What can hang from each mark:
kuniz: vima
sozik: mesud
vima: dova kuniz lona pamod sozik
lona: mesud
menimi: pamod
sanif: menimi
mesud: pamod
pamod: menimi mesud vima

Every row comes from one small tree of marks. Brackets hold a mark, then the marks that hang from it, in alphabetical order. Every link used is in the known rows. Which tree was each row made from?
Known rows:
{sozik {mesud {pamod menimi}}}: [ 0.89  2.93  0.21 -0.52 -1.18 -1.69 -1.70  0.63  1.47 -1.53  1.21  0.55
 -0.68  0.90  0.36 -0.12  1.12 -0.80  0.34 -1.34]
{sozik {mesud {pamod menimi {vima lona}}}}: [ 2.70  3.42  1.09 -0.59 -1.41 -2.19 -3.43 -0.49  0.86 -1.53  1.90  0.90
 -1.73  0.64  0.20 -0.13  1.12 -0.49  0.95 -1.91]
{lona {mesud {pamod menimi vima}}}: [ 1.71  1.30  0.08 -0.43 -1.07  0.11  1.07  2.52 -0.04 -3.19  2.54 -1.78
 -0.04 -0.79  0.84  0.38 -0.39  1.44  0.10 -1.77]
{menimi {pamod mesud}}: [ 2.55 -0.69  1.43 -0.40 -1.23 -0.27  4.06  0.45  0.71  1.44  1.72 -1.84
  0.58 -0.30  0.09 -0.78  1.94 -1.08  0.38  1.74]
{mesud pamod}: [-1.30  0.36  0.61 -1.21 -0.93 -2.76  0.00  1.65  0.53 -0.53 -0.28  0.02
 -1.70 -0.37 -2.49  0.54 -0.28  1.47 -0.37  2.12]
{vima kuniz lona {pamod mesud}}: [ 4.83  4.14  0.77 -0.39 -1.02 -2.31 -3.38 -0.97  0.45  6.21  3.59 -0.86
 -0.09  0.08  2.07 -3.36  1.92  2.91 -1.34  2.06]
{sozik {mesud {pamod {vima dova lona}}}}: [ 0.03  3.56  1.63 -0.26 -1.89 -3.02 -3.65 -0.93  1.45 -0.51  2.57  0.49
 -0.70 -0.29  0.91 -0.34  1.27 -0.33  0.59 -1.55]
{kuniz {vima dova lona {sozik mesud}}}: [ 2.01  5.34  2.49 -0.12 -1.66 -2.15 -1.68 -2.31  0.92  3.26  1.80 -1.74
 -1.26  0.66  2.44 -2.46 -1.48  1.24 -0.15 -4.24]
{mesud {pamod {vima dova}}}: [-0.94  0.24  2.25 -1.35 -1.76 -3.59 -2.11  1.26 -0.02 -0.65  0.81 -0.24
 -1.94 -1.14 -1.91  0.07  0.24  1.05  0.46  0.78]
{vima dova {lona mesud} sozik}: [ 1.22  4.18  4.45 -0.30 -1.60  0.53  1.30 -1.31  1.04  3.39  2.47 -4.10
  1.36  0.01  5.33 -3.87 -4.66  3.56  0.12 -3.21]
{lona {mesud {pamod vima}}}: [-0.67  1.19  0.27 -0.16 -1.14 -0.43  1.10  1.58  0.30 -2.64  3.37 -1.73
  0.78 -1.64  0.88  0.63 -0.01  1.61 -0.08 -0.85]
{vima lona}: [ 3.31  2.35  0.76  0.41  0.03 -0.53 -1.27 -1.25  0.07  1.70 -0.59  0.00
 -1.34  0.77  0.79 -0.27 -1.67  1.48 -0.16 -0.56]
{mesud {pamod menimi vima}}: [ 2.89  0.03  1.35 -1.81 -1.11 -2.45 -1.57  1.93 -0.96 -2.02 -0.13  0.46
 -3.72  0.22 -3.07  0.52  0.04  0.86  0.96  0.19]
{kuniz {vima {pamod menimi} {sozik mesud}}}: [ 1.87  3.16  0.71 -0.45 -1.57 -2.56  0.11 -0.64  0.22  1.92  0.87 -0.87
 -1.38  0.42  0.89 -2.26 -0.47  0.82  0.12 -3.88]
{sozik {mesud {pamod menimi vima}}}: [ 1.64  2.61  0.81 -0.63 -1.42 -1.89 -2.94 -0.16  0.81 -2.08  2.16  0.93
 -1.28  0.42 -0.08  0.04  1.76 -1.11  1.02 -1.75]
{sanif {menimi {pamod {vima kuniz lona}}}}: [ 5.11  1.86  2.42 -0.02 -1.67  0.63 -1.50 -0.86 -2.06 -0.90 -0.59  1.11
 -2.02 -0.86  0.69  0.69 -0.17 -0.21  0.58  1.61]
{mesud {pamod menimi}}: [ 2.00  0.41  0.45 -1.57 -0.79 -2.11  0.19  3.14 -0.01 -1.37 -1.34 -0.03
 -2.64  0.90 -2.45  0.27 -0.84  1.23  0.03  0.71]
{sozik {mesud {pamod menimi {vima kuniz}}}}: [ 2.12  3.05  0.48 -1.31 -1.32 -1.59 -4.10 -0.12  0.81 -1.23  3.19  0.84
 -1.23  0.28 -0.06 -0.28  2.03 -0.78  0.82 -0.92]
{vima kuniz pamod}: [ 0.25  1.06 -0.98 -1.52 -0.84 -1.69 -2.63  0.98  0.28  4.51  1.89 -0.55
  1.20 -1.58  0.86 -2.19  0.62  1.55 -1.15  1.97]
{sozik mesud}: [-0.41  2.59 -0.11  0.63 -0.64 -0.25 -1.83 -1.49  1.49 -0.78  2.29  0.60
  1.27  0.27  2.00 -0.27  1.76 -1.59  0.29 -1.82]
{kuniz {vima sozik}}: [ 0.60  1.96  0.77 -0.67 -0.58 -0.96  0.56 -1.49 -0.41  1.36  1.29 -0.95
 -1.97  0.31 -0.83 -0.92 -0.62  1.11  0.04 -1.90]
{pamod menimi mesud}: [ 6.35  1.38  1.09  0.66 -0.10  0.90  0.88  0.83 -0.69 -1.00  1.53 -0.42
 -1.40  3.09  0.58 -1.80  3.21 -0.64  0.40 -1.26]
{sozik {mesud {pamod vima}}}: [-0.81  2.48  0.98 -0.45 -1.51 -2.56 -3.02 -1.02  1.21 -1.48  2.94  0.95
 -0.67 -0.41 -0.16  0.36  2.06 -0.85  0.80 -0.81]
{sanif {menimi pamod}}: [ 2.88  0.91  1.90  0.73 -1.58  0.65  1.25  0.19 -1.38 -1.86 -2.21  0.81
 -0.96 -0.53  0.82  0.86 -0.53 -0.63  0.19  1.29]
{menimi pamod}: [ 1.30 -1.50  0.54 -1.23 -0.99 -0.15  3.44  1.23  0.79  1.34 -0.44 -1.63
  0.57 -1.28 -0.22  0.03 -0.93 -0.90  0.43  1.30]
{vima dova pamod}: [-2.29  0.58  1.61  0.34 -2.19 -3.78  0.13  2.03  1.09  3.37 -1.41 -1.74
  2.36 -1.60  3.29 -3.01 -1.10  0.93 -0.97 -1.70]

Which tree is each row?
[ 5.21  0.05  2.74 -0.50 -1.56 -0.92  1.60 -1.26 -0.05  1.52  2.53 -1.33
 -1.13 -0.60 -0.17 -0.66  1.82 -0.71  1.26  1.09]  {menimi {pamod mesud {vima lona}}}
[ 4.68 -0.24  1.29 -2.16 -1.20 -0.08 -0.67 -0.35 -0.14  2.75  1.85 -1.27
 -1.00 -1.73 -0.39 -0.22 -0.38 -0.22  1.00  1.61]  {menimi {pamod {vima kuniz lona}}}
[ 3.40  0.17  3.16 -1.73 -1.66 -0.65  1.10 -2.07  0.24  1.98  1.80 -1.45
 -0.93 -1.29  0.25 -0.77 -1.31 -0.34  1.97  0.06]  {menimi {pamod {vima lona {sozik mesud}}}}
[ 3.10 -1.02  3.56 -1.24 -1.69 -0.44  2.81 -1.75 -0.30  1.52  3.51 -1.96
 -0.78 -0.76 -0.48 -1.39  1.66 -0.65  1.87  1.27]  {menimi {pamod mesud {vima sozik}}}
[ 3.66  1.48  2.53  1.24 -1.71  0.69  1.74 -0.29 -1.36 -1.84 -0.65  0.72
 -0.99  0.13  1.07  0.23  1.43 -0.69  0.16  1.67]  {sanif {menimi {pamod mesud}}}
[ 3.26  0.79  0.75  0.70 -1.19 -2.41  1.26  1.45 -0.12  1.16 -0.03 -0.65
 -0.08  1.00  1.32 -2.49  1.75  0.53 -0.24 -1.00]  {vima {pamod menimi mesud}}
[ 7.09  1.30  3.48  0.48 -1.34 -0.25 -2.00  0.00 -1.54 -1.11  2.90 -0.78
 -1.73  1.91  1.32 -2.56  3.78 -1.19  1.49 -2.99]  {pamod menimi mesud {vima dova}}
[ 0.38  3.24  0.71 -0.39 -0.89 -1.00 -0.41 -2.31  0.30  1.18  2.35 -0.69
 -1.35  0.38  0.21 -1.11  0.23  0.34  0.23 -2.88]  {kuniz {vima {sozik mesud}}}
[-0.21  2.26  2.62 -1.69 -1.13 -0.71  0.11 -1.56  0.71  0.39  2.31 -0.85
 -0.89  1.00  0.42 -1.95 -1.28  1.10  1.33 -0.96]  {vima {sozik {mesud {pamod menimi}}}}
[ 4.72  0.10  3.94 -1.11 -1.70 -0.62  2.22 -2.31 -0.27  2.16  3.19 -2.03
 -1.46 -0.42 -0.07 -1.50  0.83  0.11  1.80  1.00]  {menimi {pamod mesud {vima lona sozik}}}
[-0.30  3.72  1.89 -0.38 -1.63 -1.66 -0.76 -1.46  0.84  2.23  2.17 -1.72
 -0.47  0.20  1.85 -2.27 -0.33  0.33 -0.06 -3.80]  {kuniz {vima dova {sozik mesud}}}
[ 4.23  4.18  3.08 -0.81 -1.68 -2.43 -0.43 -2.08  0.70  3.80  0.42 -1.15
 -0.93  1.26  3.31 -4.08 -3.47  2.63  0.97 -3.30]  {vima lona {pamod menimi} {sozik mesud}}
[-0.49  0.94  3.06 -2.94 -1.80 -2.80 -2.96  0.23 -0.26  1.52  2.82 -0.95
 -2.00 -1.12 -1.85 -1.35 -0.30  2.14  0.66  1.88]  {mesud {pamod {vima dova kuniz sozik}}}
[ 1.00  2.86  2.39  0.62 -2.17 -4.31 -1.15  0.81  1.15  4.91 -1.99 -1.79
  0.98 -0.91  4.09 -3.34 -2.82  2.38 -1.09 -2.19]  {vima dova lona pamod}
[-0.94  0.83  3.52 -0.28 -1.64 -2.60  2.48 -1.97  0.11  3.45  2.46 -1.87
  0.46  0.14  1.38 -4.02  0.32  2.49  0.52  0.28]  {vima {pamod mesud} sozik}
[ 2.23  2.22  4.34 -0.58 -1.56 -0.35 -1.76 -2.52 -0.66  1.44  3.27 -2.17
 -0.55 -0.89  2.89 -2.32 -2.24  2.04  1.51 -3.04]  {pamod {vima dova {lona mesud} sozik}}
[ 1.76  0.72  1.66 -1.46 -1.05 -0.28 -5.33 -0.70 -0.85  1.90  3.47 -0.45
 -0.20 -1.45  0.78 -1.43  1.36 -0.17  0.66 -0.14]  {pamod {vima dova kuniz}}
[-1.82  2.19  2.76 -1.59 -1.22 -1.05  0.12 -2.29  0.97  0.88  2.82 -0.78
 -0.39  0.38  0.38 -1.74 -0.92  1.27  1.12 -0.33]  {vima {sozik {mesud pamod}}}
[ 3.09  4.51  3.46 -1.41 -1.09 -1.29 -1.00 -2.93  0.83  2.06  1.79 -0.83
 -2.23  1.67  1.27 -2.21 -2.85  2.61  1.16 -1.45]  {vima lona {sozik {mesud {pamod menimi}}}}
[ 3.45 -1.11  2.35 -0.55 -1.58 -0.62  2.15 -0.61 -0.12  0.62  2.75 -1.31
 -0.48 -0.95 -0.56 -0.56  2.72 -1.41  1.34  1.33]  {menimi {pamod mesud vima}}
[-1.07  1.42  2.52  1.13 -2.47 -4.04  0.63  1.26  1.10  3.44  0.67 -2.00
  2.30 -0.62  3.60 -3.90  1.68  0.68 -0.95 -1.21]  {vima dova {pamod mesud}}
[ 3.40  0.54  2.59  0.54 -1.74  0.46 -0.05 -0.57 -1.99 -2.31 -1.39  1.25
 -1.74 -1.07  0.32  1.04 -0.02 -0.87  0.86  0.92]  {sanif {menimi {pamod vima}}}
[ 1.00  1.55 -0.45 -0.29 -0.85  0.44  2.47  3.42  0.61 -2.70  1.82 -2.12
  0.82 -0.30  1.31  0.14 -0.98  1.69 -0.52 -1.45]  {lona {mesud {pamod menimi}}}
[ 2.90  3.54  1.35 -0.48 -0.55 -1.30 -0.35 -2.36 -0.35  2.53  0.84 -0.98
 -2.95  0.79 -0.15 -1.10 -1.79  2.12 -0.05 -2.24]  {kuniz {vima lona sozik}}
[-0.08  3.84  4.34 -0.08 -2.68 -2.57  1.76 -0.45  1.33  5.25  1.32 -4.45
  2.24 -1.19  6.36 -5.22 -5.14  4.59 -0.37 -3.63]  {vima dova {lona mesud} pamod sozik}
[ 3.94  1.46  3.68  1.15 -2.28  0.10  0.16 -0.80 -1.76 -1.84 -0.06  0.51
 -1.25 -0.46  1.36 -0.15  1.75 -1.00  0.69  0.71]  {sanif {menimi {pamod mesud {vima dova}}}}
[-0.39  2.13  0.22  0.48 -1.92 -4.01 -0.50  1.38  0.61  2.68 -0.64 -1.38
  0.01 -1.12  1.47 -1.72 -0.10  0.54 -1.33 -3.15]  {kuniz {vima dova pamod}}
[ 1.74  2.94  0.26  1.16 -1.25 -2.29  1.05  0.52  0.90  2.26  0.29 -1.79
  1.43 -1.15  3.82 -1.61 -2.40  3.12 -1.03 -2.14]  {vima {lona mesud} pamod}
[ 2.37  0.36  2.21 -1.71 -1.62 -2.91 -1.92  2.40 -0.59 -1.31 -0.40 -0.32
 -2.92  0.06 -1.81 -0.38 -0.31  0.83  0.74 -0.50]  {mesud {pamod menimi {vima dova}}}
[ 5.52  3.85  3.22  1.14 -2.27 -3.81 -0.45  1.31  0.70  4.20 -0.82 -2.09
 -0.04  1.35  4.44 -4.62 -0.57  1.92 -0.82 -3.08]  {vima dova lona {pamod menimi mesud}}
